Every row comes from one small tree of marks. Brackets hold a mark, then the marks that hang from it, in the order of their numbers. Every link used is in the known rows. Which tree was each row made from?
Known rows
(k_383 (k_181 (k_389 k_559))): [ 0.13  0.11 -0.32 -0.08 -0.01 -0.11  0.15 -0.02 -0.15  0.08 -0.12  0.17
  0.00  0.21 -0.06 -0.19 -0.22 -0.27  0.17  0.04]
(k_427 (k_217 k_179) k_232 k_578): [ 0.14  0.00  0.08  0.21  0.13 -0.18  0.07 -0.04 -0.08  0.18  0.25 -0.01
 -0.07  0.23  0.16 -0.36  0.32 -0.22 -0.07  0.40]
(k_427 k_217 k_578): [ 0.01  0.04 -0.02  0.18  0.05 -0.03  0.01 -0.08 -0.17  0.19  0.12 -0.18
 -0.15 -0.07  0.07 -0.30  0.18 -0.09 -0.15  0.27]
(k_179 (k_217 (k_427 k_578))): [ 0.03 -0.15 -0.02  0.07 -0.17  0.05 -0.23  0.05  0.08  0.10  0.14 -0.19
 -0.32  0.06 -0.07 -0.03  0.10 -0.15 -0.39  0.19]
(k_179 (k_217 k_427)): [ 0.03 -0.23 -0.01  0.01 -0.20  0.13 -0.27  0.08  0.10  0.06  0.09 -0.17
 -0.25  0.04 -0.09  0.10  0.00 -0.07 -0.38  0.08]
(k_389 k_181 k_559 (k_578 k_146 k_427)): [ 0.17 -0.05 -0.03  0.12  0.11  0.24  0.13  0.17  0.06 -0.35 -0.42  0.29
  0.11  0.10  0.25 -0.32 -0.50 -0.22 -0.32 -0.16]
(k_217 k_179 k_427): [ 0.08 -0.38  0.01 -0.03 -0.15 -0.16 -0.13  0.05  0.00 -0.20  0.14  0.08
 -0.16  0.13  0.10  0.05  0.24 -0.21 -0.20  0.07]
(k_181 k_383): [-0.02 -0.03  0.06  0.09 -0.06 -0.23  0.14 -0.11 -0.02 -0.12  0.00  0.23
 -0.09 -0.08  0.11 -0.06 -0.16 -0.09 -0.07  0.18]
(k_181 (k_389 k_559 (k_578 k_146 (k_427 k_217 k_232)))): [ 0.08 -0.05  0.08  0.21  0.02  0.25  0.23  0.12 -0.04 -0.07 -0.26  0.19
  0.20  0.08  0.24 -0.48 -0.36 -0.26 -0.34  0.06]
(k_217 k_179): [ 0.03 -0.13  0.00  0.04 -0.04 -0.14 -0.02  0.04 -0.01 -0.19  0.12  0.10
 -0.08  0.14  0.10  0.09  0.12 -0.12 -0.05  0.07]
(k_578 k_427): [-0.02  0.16  0.01 -0.03 -0.05  0.16 -0.01  0.26  0.04 -0.05 -0.09  0.04
  0.05 -0.11  0.04 -0.05  0.02 -0.04 -0.06 -0.01]
(k_389 (k_181 k_383) k_559 (k_578 (k_427 (k_217 k_179) k_232))): [ 0.34 -0.19  0.00  0.17  0.18 -0.12  0.28  0.06 -0.10 -0.35 -0.29  0.51
  0.04  0.18  0.41 -0.44 -0.54 -0.29 -0.33  0.05]
(k_559 k_389): [-0.01  0.06  0.04  0.03 -0.24 -0.01  0.12 -0.07  0.05  0.17 -0.32  0.01
 -0.06  0.06  0.04  0.15 -0.18 -0.15 -0.02 -0.08]
(k_427 (k_217 k_179)): [ 0.03 -0.18  0.00  0.10 -0.03 -0.02 -0.07  0.00 -0.14 -0.03  0.14 -0.07
 -0.11  0.02  0.12 -0.01  0.13 -0.05 -0.18  0.17]
(k_559 (k_389 (k_181 k_383) (k_578 k_146))): [ 0.01 -0.01  0.10  0.28 -0.29 -0.08  0.34 -0.13  0.13 -0.06 -0.47  0.28
 -0.09  0.03  0.20 -0.07 -0.51 -0.34 -0.31 -0.07]
(k_232 k_427): [ 0.01  0.05  0.01  0.03  0.19  0.18  0.04  0.11 -0.03  0.27  0.07  0.06
 -0.05 -0.13 -0.12 -0.01 -0.02 -0.04  0.08  0.05]
(k_559 (k_389 k_181 k_578)): [ 0.11 -0.03  0.01  0.16 -0.20 -0.05  0.26 -0.08  0.05  0.03 -0.46  0.15
 -0.06  0.10  0.11 -0.02 -0.43 -0.23 -0.21 -0.24]
(k_232 (k_427 (k_217 k_179) (k_578 k_146))): [-0.04  0.02  0.05  0.27  0.15  0.19  0.01  0.09 -0.08  0.28  0.24 -0.04
 -0.19 -0.11  0.01 -0.21  0.22 -0.24 -0.13  0.37]
(k_181 k_383 (k_389 k_559 (k_578 k_146 k_427))): [ 0.00 -0.07  0.09  0.27 -0.10 -0.01  0.36  0.03 -0.04 -0.33 -0.29  0.47
  0.07 -0.05  0.32 -0.41 -0.55 -0.35 -0.39  0.15]
(k_383 (k_181 (k_389 k_559 (k_578 k_146 (k_427 k_217))))): [ 0.11  0.10 -0.23  0.13 -0.07  0.15  0.15  0.13 -0.12  0.01 -0.25  0.13
  0.03  0.11 -0.01 -0.36 -0.31 -0.30 -0.11  0.10]
(k_578 k_146 (k_427 k_217)): [-0.14  0.14  0.10  0.13 -0.13  0.41 -0.08  0.26  0.08  0.04 -0.08 -0.12
  0.05 -0.21  0.10 -0.16  0.08 -0.09 -0.27  0.17]

Write each row's tree
[ 0.09 -0.21  0.14  0.11 -0.07 -0.17 -0.03  0.04  0.14 -0.04  0.21  0.10
 -0.12  0.29  0.15 -0.23  0.42 -0.39 -0.17  0.31] -> (k_217 k_179 (k_427 k_232 (k_578 k_146)))
[ 0.00  0.08  0.11  0.27 -0.32  0.02  0.32  0.03  0.15 -0.09 -0.53  0.30
 -0.06 -0.03  0.23 -0.11 -0.50 -0.36 -0.34 -0.08] -> (k_559 (k_389 (k_181 k_383) (k_578 k_146 k_427)))
[ 0.04  0.03  0.15  0.29  0.07 -0.03  0.05 -0.02  0.03  0.17  0.23 -0.05
 -0.05  0.21  0.18 -0.38  0.35 -0.29 -0.15  0.47] -> (k_427 (k_217 k_179) k_232 (k_578 k_146))
[ 0.27 -0.10  0.07  0.13  0.20  0.25  0.08  0.17 -0.07 -0.13 -0.31  0.16
  0.17  0.16  0.19 -0.36 -0.37 -0.04 -0.22  0.01] -> (k_389 k_559 (k_578 (k_427 k_217 k_232)))
[ 0.01  0.14  0.15  0.25  0.10  0.08  0.07 -0.05  0.04  0.33  0.14 -0.13
  0.02  0.10  0.10 -0.45  0.25 -0.19 -0.11  0.41] -> (k_427 k_217 k_232 (k_578 k_146))
[-0.04  0.11  0.17  0.15 -0.07  0.29 -0.03  0.29  0.14  0.03  0.02  0.00
  0.11  0.03  0.17 -0.21  0.19 -0.20 -0.20  0.27] -> (k_578 k_146 (k_427 (k_217 k_179) k_232))
[ 0.16 -0.33  0.09 -0.04 -0.06 -0.19 -0.06  0.05  0.08 -0.09  0.17  0.14
 -0.05  0.28  0.11 -0.06  0.27 -0.24 -0.10  0.13] -> (k_217 k_179 (k_427 k_232))
[ 0.27 -0.24 -0.07  0.13  0.17 -0.21  0.28 -0.15 -0.10 -0.39 -0.32  0.48
 -0.03  0.14  0.29 -0.30 -0.67 -0.20 -0.24 -0.09] -> (k_389 (k_181 k_383) k_559 k_578)
[ 0.03 -0.09  0.09  0.12 -0.14  0.12 -0.20  0.07  0.21  0.19  0.15 -0.15
 -0.21  0.17 -0.05 -0.14  0.14 -0.22 -0.35  0.28] -> (k_179 (k_217 (k_427 k_232 (k_578 k_146))))
[ 0.29 -0.20 -0.11  0.11  0.15  0.08  0.11  0.14 -0.14 -0.36 -0.32  0.27
  0.02  0.13  0.31 -0.31 -0.44 -0.19 -0.36 -0.13] -> (k_389 k_181 k_559 (k_578 (k_427 (k_217 k_179))))
[ 0.08 -0.10  0.04  0.20 -0.04 -0.13  0.38  0.00 -0.13 -0.32 -0.27  0.49
  0.04 -0.03  0.30 -0.40 -0.58 -0.29 -0.33  0.09] -> (k_181 k_383 (k_389 k_559 (k_578 k_427)))
[-0.06  0.25  0.18  0.06 -0.04  0.31  0.03  0.29  0.25  0.06 -0.09  0.06
  0.20  0.02  0.08 -0.19  0.09 -0.16 -0.06  0.13] -> (k_578 k_146 (k_427 k_232))
[-0.07 -0.03  0.05  0.29 -0.04  0.01 -0.03 -0.01 -0.06  0.02  0.20 -0.12
 -0.19  0.03  0.16 -0.24  0.31 -0.24 -0.27  0.40] -> (k_427 (k_217 k_179) (k_578 k_146))
[ 0.16 -0.20  0.00  0.22  0.10 -0.06  0.26 -0.13  0.01 -0.40 -0.35  0.45
  0.00  0.12  0.31 -0.32 -0.64 -0.26 -0.32 -0.01] -> (k_389 (k_181 k_383) k_559 (k_578 k_146))
[ 0.16 -0.12  0.01  0.24  0.06  0.12  0.22  0.06 -0.04 -0.36 -0.39  0.38
  0.02 -0.03  0.37 -0.43 -0.60 -0.27 -0.46  0.05] -> (k_389 (k_181 k_383) k_559 (k_578 k_146 (k_427 k_217)))
[ 0.03  0.05  0.00  0.06 -0.24 -0.24  0.28 -0.18  0.03  0.08 -0.35  0.25
 -0.13  0.02  0.18  0.04 -0.37 -0.31 -0.09 -0.07] -> (k_559 (k_389 (k_181 k_383)))
[ 0.13 -0.12  0.09  0.09  0.08 -0.06  0.01  0.00 -0.04  0.12  0.17  0.01
  0.04  0.20  0.14 -0.15  0.17 -0.10 -0.06  0.24] -> (k_427 (k_217 k_179) k_232)
[ 0.01  0.01  0.01  0.06 -0.08  0.14 -0.07  0.26 -0.07 -0.07  0.02 -0.02
 -0.04 -0.10  0.14 -0.07  0.13 -0.09 -0.21  0.12] -> (k_578 (k_427 (k_217 k_179)))
[-0.04 -0.13  0.02  0.13 -0.21  0.15 -0.25  0.07  0.15  0.09  0.13 -0.20
 -0.30  0.05 -0.06 -0.05  0.12 -0.19 -0.43  0.23] -> (k_179 (k_217 (k_427 (k_578 k_146))))
[ 0.08 -0.29  0.00  0.06 -0.11 -0.25 -0.08  0.02 -0.03 -0.16  0.20  0.07
 -0.25  0.15  0.12 -0.10  0.36 -0.31 -0.21  0.20] -> (k_217 k_179 (k_427 k_578))
[ 0.13 -0.07  0.09  0.20  0.01 -0.15  0.42  0.00 -0.08 -0.24 -0.25  0.53
  0.11  0.06  0.31 -0.47 -0.56 -0.32 -0.27  0.12] -> (k_181 k_383 (k_389 k_559 (k_578 (k_427 k_232))))
[-0.06  0.11  0.05  0.25  0.17  0.28  0.03  0.06 -0.07  0.41  0.16 -0.10
 -0.14 -0.20 -0.05 -0.26  0.15 -0.16 -0.10  0.32] -> (k_232 (k_427 k_217 (k_578 k_146)))
[ 0.07  0.09  0.13  0.24 -0.23  0.19  0.25  0.09  0.14  0.13 -0.49  0.11
  0.05  0.06  0.18 -0.19 -0.36 -0.31 -0.32 -0.10] -> (k_559 (k_389 k_181 (k_578 k_146 (k_427 k_217 k_232))))
[ 0.04  0.00  0.00  0.20  0.20  0.07  0.03  0.07 -0.17  0.29  0.25 -0.01
 -0.21 -0.09  0.00 -0.19  0.21 -0.18 -0.07  0.31] -> (k_232 (k_427 (k_217 k_179) k_578))
[ 0.00 -0.26  0.06  0.12 -0.16 -0.14 -0.10  0.04  0.06 -0.17  0.19  0.04
 -0.23  0.14  0.14 -0.12  0.39 -0.36 -0.27  0.26] -> (k_217 k_179 (k_427 (k_578 k_146)))
[ 0.16 -0.04  0.03  0.11  0.07  0.08  0.27  0.12 -0.06 -0.13 -0.26  0.30
  0.20  0.14  0.20 -0.41 -0.40 -0.23 -0.20 -0.05] -> (k_181 (k_389 k_559 (k_578 (k_427 k_232))))
[ 0.16  0.13 -0.18  0.12 -0.01  0.13  0.19  0.13 -0.07  0.10 -0.23  0.16
  0.11  0.21  0.00 -0.43 -0.29 -0.32 -0.05  0.13] -> (k_383 (k_181 (k_389 k_559 (k_578 k_146 (k_427 k_217 k_232)))))
[ 0.03 -0.11 -0.02  0.05 -0.02 -0.27  0.32 -0.19 -0.16 -0.16 -0.10  0.42
  0.00  0.01  0.28 -0.26 -0.42 -0.29 -0.13  0.15] -> (k_181 k_383 (k_389 k_559))
